Each row comes from the steps of one walk. Every step used is in the known rows, and no mark comes twice. Write the walk behind each row, first mark first.
In the rows, 128 means zero.
Known rows:
rore > vezog > nebo > zudume > nuge: [159 120 100 123 129  75 111 125 133 127 138 115  91 137 155 169  99 152
 140 144 191 100 141 162 144 148 113 136 169]
nebo > zudume > vezog: [127 115 119 103 103 168 115 124 139 122 124 153 131 130 150 137 126 129
 157 143 138 122 130 126 135 133 124 119 149]
vezog > nebo: [148 128 107 204 120 101 149 137 112 128 117 117 105 112 127 131 129 107
 121 131 148 145 106 136 130 137 129 135  97]
nebo > zudume > rore > vezog: [ 79 132 104  90 173 151 143 171 132 127 139 211 164  87 202 158 158  97
 136  65 160 141  35 134 115 120 114 125  94]
tokur > zudume > rore > nebo: [110 127 105 141 159 146 179 145 147 131 111 223 151  96 181 152 126  62
 126  89 126 141  41 106 106 121 105 133  79]
nuge > vezog > nebo > zudume > tokur: [ 85 129 171  82 119 184  84 107 138 136 108 145 163 160  75 115 118 182
 119 156 137  73 205 163 107 111 144 109 157]
tokur > vezog > nebo > zudume > nuge: [195 101 108 165  97  83 142 100 139 136 124  85  97 160 119 141  92 156
 139 189 153  75 205 154 115 151 112 129 166]
nuge > nebo > zudume > vezog: [100 125 152  69 118 186 101 120 141 119 123 126 132 144 113 114 132 144
 149 129 120 124 170 120 152 133 137 120 187]
tokur > nebo > zudume > rore > vezog: [110 113 101 103 167 140 146 156 140 143 132 208 171  97 188 162 156  89
 138  98 155 108  76 138  86 120 112 119  98]
nuge > vezog > nebo: [126 136 129 148 115 130 126 117 123 110 121  97 103 134  77 114 144 132
 123 132 131 133 165 138 151 138 141 137 132]
tokur > zudume: [137 118 130 158 110 103 150 128 126 130 121 125 131 132 150 104 102  96
 126 123  84 159  78  82 125 108 117 137  89]
vezog > nebo > zudume > tokur: [102 122 155 121 123 160 100 121 129 150 103 161 163 142 114 128 105 161
 116 152 148  85 155 161  91 113 134 106 128]
tokur > nebo > zudume > rore: [123 105 118 126 146 161 159 132 146 138 128 173 173 107 155 123 156 116
 133 128 107 106 114 123  86 125 118 117  89]
vezog > nebo > zudume > nuge: [169 118 109 142 113  88 119 109 133 123 137  86  85 145 135 138 100 167
 136 165 156 107 162 148 147 150 118 137 162]
vezog > nebo > zudume > rore: [ 82 114 120 135 153 169 161 139 144 131 118 181 164 105 158 137 148 140
 128 111 143  95 116 146 106 139 121 122 116]
tokur > nebo > zudume: [154 110 108 111 112  96 121 122 124 141 135 127 147 132 145 127 130 135
 131 163 116 117 131 121 100 119 120 123 103]
gifo > nuge > nebo > zudume > tokur: [ 55 153 195  83 147 172  73 143 113 147 126 146 194 126 124  99 133 157
 108  93  73 143 111 115 108  96 155 108 133]
nuge > vezog > nebo > zudume: [ 87 128 132  75 116 132 103 113 134 117 129 120 135 152  98 128 138 184
 127 145 145  95 195 149 138 135 135 130 163]
gifo > nuge > vezog: [ 93 161 143 137 128 124 112 147 103 109 147 109 139  98 131 105 171 114
 122  72  65 201  74  89 152 118 150 139  97]
tokur > nebo > zudume > nuge: [207 110 106 135 106  76 120 103 135 130 145  76  95 146 128 126 109 143
 143 181 122 117 157 126 127 135 114 132 138]
gifo > nuge > vezog > nebo > zudume: [ 64 135 142  93 127 121  98 128 124 126 132 137 163 131 132 143 149 182
 121 113 116 100 162 140 127 133 142 129 158]
nuge > nebo: [117 157 144 130 138 128 130 146 104 112 139  75 106 120  98  81 146 106
 116  95  92 206  90  90 168 122 145 139 106]
zudume > nebo: [161 131 118 185 127 170 113 132 121 125 117 127 100 108 124 134 122  81
 131 143 112 165 100 115 141 136 127 130 109]
rore > zudume: [153 139 102 134 153  89 178 154 106 133 151 141 104 102 160 149 125  86
 108 101 160 170  22 113 137 112 118 132  81]
nuge > nebo > zudume: [ 84 145 144  58 136 128 105 139 116 118 145 101 137 138 118  97 140 159
 122 110 108 164 125 108 157 120 139 131 139]

Write each row's walk:
[156 133 162 133 126 104 123 110 137 116 135  43  83 158  94  78  94 124
 130 127  71 165 149  81 171 127 130 145 162] | tokur > zudume > nuge > nebo
[167 130 126 135 134 102 145 106 136 118 139  81  62 147  78 147 114 144
 119 148 171  98 180 152 161 146 129 140 175] | rore > zudume > nuge > vezog > nebo
[122 147  86 158 166 147 180 162 126 122 125 209 129  73 180 155 156  57
 127  77 152 179  14 122 123 131 114 133  56] | zudume > rore > nebo
[142 149 109  49 119 107  95 109 138  99 152 103  83 151 107 137 128 162
 142 143 147 144 158 134 176 138 123 143 166] | rore > nebo > zudume > nuge > vezog
[187 118 143 187 112 139 125 119 120 155 108 131 145 126 102 103 121  84
 120 166  98 131 124 123  77  99 134 110  69] | zudume > tokur > nebo
[143 140 131  71 107 122  93 104 135  96 156  63  87 157  90 101 132 173
 141 144 115 149 176 120 178 135 132 143 163] | nebo > zudume > nuge > vezog
[ 76 134 164  85 130 179  93 134 132 127 127 140 160 123 146 128 143 145
 144  98  94 129 139 111 141 131 145 119 184] | gifo > nuge > nebo > zudume > vezog
[ 88 166 156 151 154 115 117 162  93 123 145  96 143  92 139  98 159 104
 110  55  56 217  54  79 153 118 154 138 103] | gifo > nuge > nebo
[157 114 146 151 102 108 124  86 153 115 117  68  83 167  72 113  96 151
 131 164 115  91 221 129 153 142 128 143 182] | tokur > zudume > nuge > vezog > nebo
[110 143  82  68 132  98 119 146 117 126 138 184 133 116 176 166 130 127
 128 119 168 153  64 131 130 123 112 133 103] | rore > nebo > zudume
[169 130 107 124 112  90 119 121 125 114 153  82  86 137 146 118 111 152
 141 145 129 156 113 121 159 136 117 140 132] | nebo > zudume > nuge
[ 97 145 140 167 129 120 121 133 114 121 126 115 134 110 114 130 156 133
 118  99 102 140 135 126 136 135 149 137 129] | gifo > nuge > vezog > nebo
[145 112 147 138 102 153 132 120 126 156 105 148 176 151 112 111 110 125
 126 165 115  96 155 137  68 103 124 101 100] | nebo > zudume > tokur > vezog
[ 97 107 121 172 162 140 165 145 148 142 101 203 152 105 173 163 121  82
 128  94 158  87  95 141  96 130 114 128 122] | tokur > zudume > rore > vezog > nebo
[107 120 112 122 121 108 125 128 122 132 125 138 138 131 144 142 122 161
 124 143 156 103 137 147 122 135 124 128 131] | vezog > nebo > zudume
[168 132 128 163 110 112 124 100 133 105 129  55  65 147  70 115 123 144
 133 153 133 127 196 143 167 152 135 144 162] | zudume > nuge > vezog > nebo
[126 123 175 104 115 166 121 116 127 154 107 125 176 162  81  92 113 137
 119 157  99  97 190 129  83 104 137 101 132] | nuge > nebo > zudume > tokur > vezog
[180 106 109 227 103  99 177 123 120 144 103 113 121 129 112 135 117  95
 126 164 143 101 159 144  95 141 121 125 103] | tokur > vezog > nebo
[ 56 153 156  75 150 119  97 153 105 128 148 120 170 114 153 112 151 157
 115  72  77 171  90  97 143 118 147 130 138] | gifo > nuge > nebo > zudume
[158 109 116 167 132 142 168 122 138 141 108 162 100 120 133 181 108  98
 131 145 198  74 139 159 122 144 122 119 161] | rore > zudume > vezog > nebo
[173 106 140 198 127 129 178 118 129 172  94 156 142 139  99 157  94  99
 105 170 175  50 162 168  61 118 122 102 119] | rore > zudume > tokur > vezog > nebo
[177 121 130  81 100 108  96  88 144 111 149  58  94 165  74 105 131 166
 143 177 106 116 214 125 150 135 129 136 166] | tokur > nebo > zudume > nuge > vezog
[112 139 100 154 175 147 169 177 122 122 135 191 140  73 194 147 162  52
 137  54 154 179   4 122 124 122 117 131  64] | zudume > rore > vezog
